Each row comes from the steps of one path. Every step used is in the known rows, and no mark comes twice. Write the path behind each row, first mark first.
Known rows
rogapa-mazo-retodom-luva: [  4   4  -2  -4 -11   7  -1  -3   6 -12   1   3   3   2   2  -4   1   2
  -2   0   2   1  -3  -3   6   6  10   0  -4   0   8  -1   1   5 -19   6
  -7  -2  -2   2   6   0   1  14]
zogor-luva: [ 0  2 -1  0  0  5  1  1  8 -5 -3  4  0 -5  4 -2  0  0 -6 -3 -2  2 -1 -2
  6  4  6 -1  1  2  6  2  1  1  7 -5 -4  4 -6  2  5  1  1  4]
netuz-mazo-retodom-luva-zogor: [  4   3  -2  -2 -12   5  12   4   8  -9   1   2  -7  -4   1  -3   3  -5
  -6   9  -2   3   1   3   5   8   5  -3  -4   0  -1  -9   4   5 -26  18
  -9  -5   2   2   6   0  -8  14]
zogor-luva-retodom-mazo: [  9   9  -5  -3  -3  10  11   0   8  -5  -1   2   5   7   3  -3   1   3
  -9   0  -3   1   1   3   6   6  14  -2  -2   2   5  -1   1  -1 -13  -5
  -4   0  -3   2   5   4   0  10]
luva-retodom: [  7   7  -4   0  -3   0   8   0   5  -3   0   2   2   2   0  -1   3   2
  -3   4  -2   2   2   1  -1   3   8  -4  -2   4   2  -1   3   1 -13   0
  -6  -2  -3   1   3   1   1   0]
zogor-luva-retodom-mazo-rogapa: [ 16   6  -5  -4  -9  13  17   2   5  -9  -2   4   2   8   1  -3   2   7
  -7  -3  -3   2   1   7   2   5   9  -2  -6   4  -3   0   2  -1 -14   1
  -5   0  -6   1   7   5  -1  14]
rogapa-mazo: [ 3  5 -2 -1 -5  1 -6  1  1 -8 -1  6  7 -5  2 -5  3  3 -1 -3 -2 -1 -5  2
  2  6  4  2  1 -2  5  1  4  2 -7  2 -5 -1  0  1  5 -4  3  6]
netuz-mazo-retodom: [  3   5   1  -2  -6  -2  13   4   3  -8  -1   6  -7   6   4  -2   3  -3
  -2   2   2   0  -1   4  -4   3   5   0 -10   0   2  -5   8   6 -12  15
  -6  -4   0   0   3  -2  -5   3]
zaler-luva-retodom-mazo-netuz: [ 10   8  -7  -7 -17   6  22  -8   5  -4  -1   5   3  12   2  -3   4   6
  -3  -1  -1   2   4   7   7   6  14   0   6   3  -6  -2   3   5 -18   1
  -8  -6   5   5   7   3   1   5]
zogor-luva-retodom: [ 7  6 -3  1 -2  6  9  3  9 -5 -2  3 -1 -4  2  0  1  2 -7  0  0  2  0  0
  5  3 11 -4 -4  4  6  2  1  1 -3 -6 -6  2 -6  1  3  4  1  6]
bukofi-luva: [ 1  4 -2 -3 -5 -1  4  0  4 -5 -1  3  7 -4  2 -2  4  2 -5  1  0 -1  1  3
  6  2  3 -2  8  4  2  3  3  0 -8  0 -3  2 -3  0  6  0 -1 10]
bukofi-mazo-zogor-luva-retodom: [  4   8  -3   4 -14   5  13   6   3  -4  -3   1   3  -9   2   0   3   3
  -9   0  -1   1   1   2   6   7  10  -9  -4   1   1   5   2  -1 -17  -3
  -7   2  -7   2   7  -1   2   3]
netuz-mazo-bukofi-luva: [ 8  6  1 -8 -2 -3 11  2  2 -5  1  4 -2 -7  1 -2  8  0 -6 -3  4  1  1  5
  4  1  2  0  2  1 -1  0  6 -1 -4  0 -6  3  6  0  2 -5 -4 13]
zaler-luva-zogor: [-1  0 -6  1 -9  2  1  8  9 -1 -3  5  2 -9 -1 -3  3 -1 -7  2 -4  3  0  8
  9  9  8 -4  9  2 -6 -3  3  3 -3 -1 -7 -3 -4  3  7 -2 -1  5]
zaler-luva-retodom-mazo: [ 10   7  -8  -6  -8   5  13   1   6  -1   0   3   8  12   0  -2   3   3
  -7   1   0   0   3   9   5   6  16  -3   1   4  -3  -3   4   0 -14  -2
  -6  -3  -1   4   5   1   2   8]
netuz-mazo: [ 5  3  1 -3 -1 -3  8  4  3 -4 -1  5 -2 -2  2 -2  2 -4 -1  1 -1  0  0  6
 -2  3  0  1 -2  1  0 -3  7  3 -3  9 -5  0  2  1  3 -5 -2  2]
mazo-zaler-luva: [ 2  3 -5 -1 -4  2  6  1  2 -6 -4  3 -1 -1  0  0  1 -2 -3 -6  1  4  1  7
 -1  6  6 -2  7  5 -8 -1  4  3  8  1 -5  1 -6  0  7 -2  6 -1]
zogor-luva-retodom-mazo-bukofi: [ 12  11  -4  -7  -3  10  12  -1   8  -5   0   2  -1   6   3  -3   3   5
 -10  -5  -1   5   1   0   8   4  15  -1  -4   2   4  -2  -1  -4  -6 -17
  -6   1   0   2   4   0  -1   7]
zaler-luva-retodom-mazo-zogor: [  6   8  -9  -5 -15   7   9   3   1  -3  -3  -1   7   7   0  -1   3   2
  -7   3   1   3   3   9   7   9  12  -5   4   5  -8  -6   3  -1 -25  -5
  -7  -4  -1   3   6  -2   3   3]
retodom-mazo: [  1   5  -3  -4  -3   3   4  -4   3  -4   1   3   6  12   5  -5   0   2
  -4   0  -6   0   2   5   1   4   3   2   5   1   1  -3   2  -1 -12  -1
  -3  -3  -2   2   7  -3  -1   3]
zogor-luva-zaler: [ 5  3 -2 -1 -3  5 -6  5  5 -4 -3  6 -3 -6  4 -2  0  5 -5 -2 -1  1  1 -2
  3  2  4 -1  7  2  5 -1  2  3 -1  1 -2  1 -5  1  8  1  1  4]
rogapa-mazo-bukofi-luva: [  5   7  -2  -6  -8   0  -2   1   1 -10   0   5   5 -10   0  -4   7   7
  -6  -7   2   1  -5   3   8   5   8   1   6  -1   3   4   3  -2  -6  -9
  -5   3   4   0   4  -4   1  15]
netuz-mazo-zaler-luva-retodom: [ 12   7  -5  -3  -7   1  20   6   1  -5  -5   3  -5   0  -3   1   5  -2
  -4  -2   3   3   2  13  -6   6   9  -5  -2   6 -12  -4   8   4  -4  11
  -9   0  -1   0   2   0   5   6]
luva-retodom-mazo: [ 10   9  -5  -3  -5   4  11  -4   3  -3   0   3   7  13   2  -3   2   4
  -5   3  -3   1   3   6   0   3   9  -2  -1   3   1  -4   2  -1 -24  -2
  -5  -4  -1   2   5   0   0   4]
netuz-mazo-zogor-luva-zaler: [  6   3   0  -2 -12   4  -3  11  -3  -6  -6   4  -5 -14   4   0   2   0
  -5   0   3   0   2   3   4   5  -2  -3   3   2  -3  -4   4   3 -15  12
  -5   1  -1  -1   7  -5   0   4]

Write each row's path
[  2   4  -7  -5  -8   6   9  -2   0  -6  -4   4   3  10   1  -3   0  -1
  -5  -6   0   3   2  11   1   7   8   0  10   3 -11  -3   4   2  -1   0
  -4  -1  -4   1   9  -2   5   3]	retodom-mazo-zaler-luva
[ -2   3  -2  -5  -7   5   8  -4   8  -8   2   1  -1   3   3  -2   0  -2
  -2   5   1   2   2  -5   5   1   8  -2  -4   3   7  -4   1   5 -14   4
  -7  -2  -4   3   6   2  -2   7]	mazo-retodom-luva
[  5   4  -4  -7 -10   6   0  -2   5  -6   1   2  -3   2   4  -3   0   2
  -1   5   2   2   4  -5   2  -1   6  -2   2   2   4  -6   1   6 -23  14
  -5  -4  -4   3   9   3  -2   7]	mazo-retodom-luva-zaler
[10  8 -4 -7 -8  0  0  0  1 -3  1  5  0 -5  2 -3  6  8 -4 -3  2  2  3  0
  5 -1  3 -1 13  3  0  0  2  0 -9 -4 -3  1  1  0  7 -3 -1 10]	mazo-bukofi-luva-zaler
[  2   8  -4  -2  -6   5   6  -6  -2  -7  -3   3   2  10   3  -3   0   1
  -3  -4  -4   3   2   8  -4   4   1   0   8   2  -6  -6   3  -1 -12   2
  -3  -2  -4  -1  10  -4   3  -2]	retodom-mazo-zaler
[  7   9  -7  -1 -13   5  10  -3  -2  -3  -2  -1   7   6   2  -1   2   2
  -5   5  -1   3   3   6   3   7   5  -4   2   4  -5  -6   1  -2 -35  -5
  -6  -5  -3   0   7  -4   1  -2]	luva-retodom-mazo-zogor
[  2   3  -8   0 -15   7   6   1   3  -5  -5   3   2   3  -1  -4   2   1
  -8  -2  -6   5   2  16   2  12   8  -3  13   1 -16  -7   3   1 -12   2
  -5  -4  -4   0  11  -3   2   5]	retodom-mazo-zaler-luva-zogor
[  0   2  -7   4 -12   3   4   6   5  -6  -5   2  -3  -8  -2  -2   2  -1
  -6  -2  -2   6   0  11   2  11   5  -5  11   3 -14  -4   3   3  -2   2
  -6  -2  -7   0   9  -2   3   1]	mazo-zaler-luva-zogor
[  5   2  -5   2 -11   1  11   9   3  -7  -6   4  -6  -8  -3  -2   4  -5
  -7  -1  -3   4   0  16   0  11   4  -4   6   2 -16  -5   7   4  -3  13
  -8  -2  -2  -1   6  -4   1   6]	netuz-mazo-zaler-luva-zogor
[  0   5  -1   0  -9  -2  15   4   4  -6   2   6   0   6   6  -4   3   2
  -5   0  -2  -1   0   0  -2   2  10  -3  -7  -2   4   3   4   4 -16  10
  -6  -3  -4   3   8  -1  -3   1]	bukofi-mazo-retodom
[  9   5  -1  -9 -11   4   7   2   3  -6   0   5  -6   2   3  -2   2   0
  -1   5   2   0   5  -1  -1   0   4  -2  -3   1   2  -8   5   7 -25  25
  -7  -5   2   2   6   1  -4  11]	netuz-mazo-retodom-luva-zaler
[ -2   3  -4   1 -17   4  13   3  10  -7   3   2   0  -3   2  -5   2   0
  -8   7  -7   1   2   0   6   7  11  -6  -1  -3   0   0   1   4 -29  15
  -7  -5  -4   5  11   0  -6  13]	bukofi-mazo-retodom-luva-zogor
[ 7  7  1 -6  3 -3 10  2  2 -4  0  5 -7 -1  1 -2  4 -3 -4 -4  0  4 -1  3
 -1  1  1  2 -6 -1  0 -3  5  0  3 -3 -7  1  5  1  2 -8 -4  3]	netuz-mazo-bukofi
[  6   7  -1  -1 -12   2   1  -7   0 -10  -2   6   1  -2   4  -5   4   6
   2  -4  -2   1  -3   2   3   6   2   4   7  -3   1   2   3   7 -11   5
  -7  -2   6   2   8  -2   2   3]	rogapa-mazo-netuz
[  8   3  -4  -5  -7   5  10  -3   0  -7   0   4   4  11   2  -4   1   4
  -2  -2  -5   1   1   9  -5   5  -3   2   0   1  -6  -3   4  -1 -15   8
  -4  -2  -4   1   9  -1  -2   7]	retodom-mazo-rogapa
[  4   3  -4  -8  -5   5  -4  -2   4  -3   1   3   2  -5   1  -3  -1   2
  -1   5  -2   1   5  -3   5   0   1  -1   9   3   2  -5   1   2 -13   7
  -5  -1  -1   3   9   0   1   7]	retodom-luva-zaler
[ -2   2  -4   0 -13   7   5  -1  10  -9   1   0  -3  -3   2  -3   1  -1
  -6   8  -3   4   1  -1  10   5   8  -5   1   2   2  -7   0   5 -25  10
  -7  -6  -4   3   8   1  -6  10]	mazo-retodom-luva-zogor
[  1   5  -2   0 -13   1 -10   2  -4  -9  -4   1   6 -10   1  -3   3   2
  -2  -1   1   1  -5   2   5  11   0  -1   4   0   0   0   3   1 -18  -3
  -6  -1  -2  -1   6  -8   4   0]	rogapa-mazo-zogor
[  5   6  -4   1  -9   7   7   3   4  -6  -5  -1   0 -11   2   1   2   0
  -7   2   3   4   0  -1   9   7   7  -7   0   5   1   0   0   0 -15  -8
  -7   2  -7   0   4   0   3   1]	mazo-zogor-luva-retodom
[  4   6  -2  -6  -3   0   5  -3   4  -5   1   3   1  -4   2  -2   6   2
  -6  -3   3   3   0   0   8   1   4  -1   7   2   2   3   2  -2   0 -12
  -4   3   1   1   4  -3  -3  10]	mazo-bukofi-luva
[  3   7  -3  -4 -11   4  13 -11   1  -7   0   5   1  11   6  -5   1   3
   0  -1  -6   2   3   3   5   4   1   4   8  -1  -1  -3   2   4 -18   1
  -5  -5   4   3  10  -1  -3  -1]	retodom-mazo-netuz
[ -2   2  -2   1  -9   6   0   4   2  -6  -6   0   0 -12   4   0   0  -2
  -6  -1   2   3  -1  -1  10   6   1  -3   5   3   2   1   0   0  -4 -10
  -4   3  -7   0   6  -3   1   0]	mazo-zogor-luva
[  2   3  -4   1 -18   8  -2   1   8 -13   0   2   2  -6   0  -5   3   3
  -5   5  -3   2  -3   1   9  10  11  -3   1  -2   3  -4   1   5 -28  11
  -8  -6  -2   2   8   0  -2  16]	rogapa-mazo-retodom-luva-zogor
[ 5  2 -2 -1 -8 -1 14  3  0 -6  1  6  4  2 -1 -5  2  5 -3 -4 -6  0  1  5
 -6  2  0 -2 -3 -1 -7  6  5  0 -6 12 -6  0 -6  3  9 -2 -2  6]	bukofi-mazo-rogapa
[ 7  4 -6 -3 -6  1  9  5  8 -1 -1  3  3  0 -2  0  3  2 -5  2  1  2  1  4
  4  4 14 -5 -2  6 -2  1  4  2 -3 -2 -7 -1 -2  3  2  2  4  5]	zaler-luva-retodom
[  5   7  -5  -4 -11   4   5  -1   6  -5   1   2   4  -2   1  -6   7   5
 -11   0  -5   4   1   7  12   7   5  -2  12   0  -5  -4   1  -4 -22  -7
  -4  -3   1   1   8  -5  -7  15]	retodom-mazo-bukofi-luva-zogor
[10  1  0 -4 -3 -1 13  5 -1 -8 -1  5 -4 -1 -1 -2  3  0  1 -2 -1  1 -1 10
 -7  3 -6  1 -7  2 -8 -2  9  2 -5 15 -6  0 -1  0  4 -3 -4  9]	netuz-mazo-rogapa
[ 10   9  -6   0  -8  12  14  -3   3  -9  -4   1   0   8   3  -2   1   4
  -8  -4  -1   3   2   7  -2   6  11  -4   2   4  -3  -3   0  -1 -11  -1
  -4   1  -6  -1   7   3   4   5]	zogor-luva-retodom-mazo-zaler
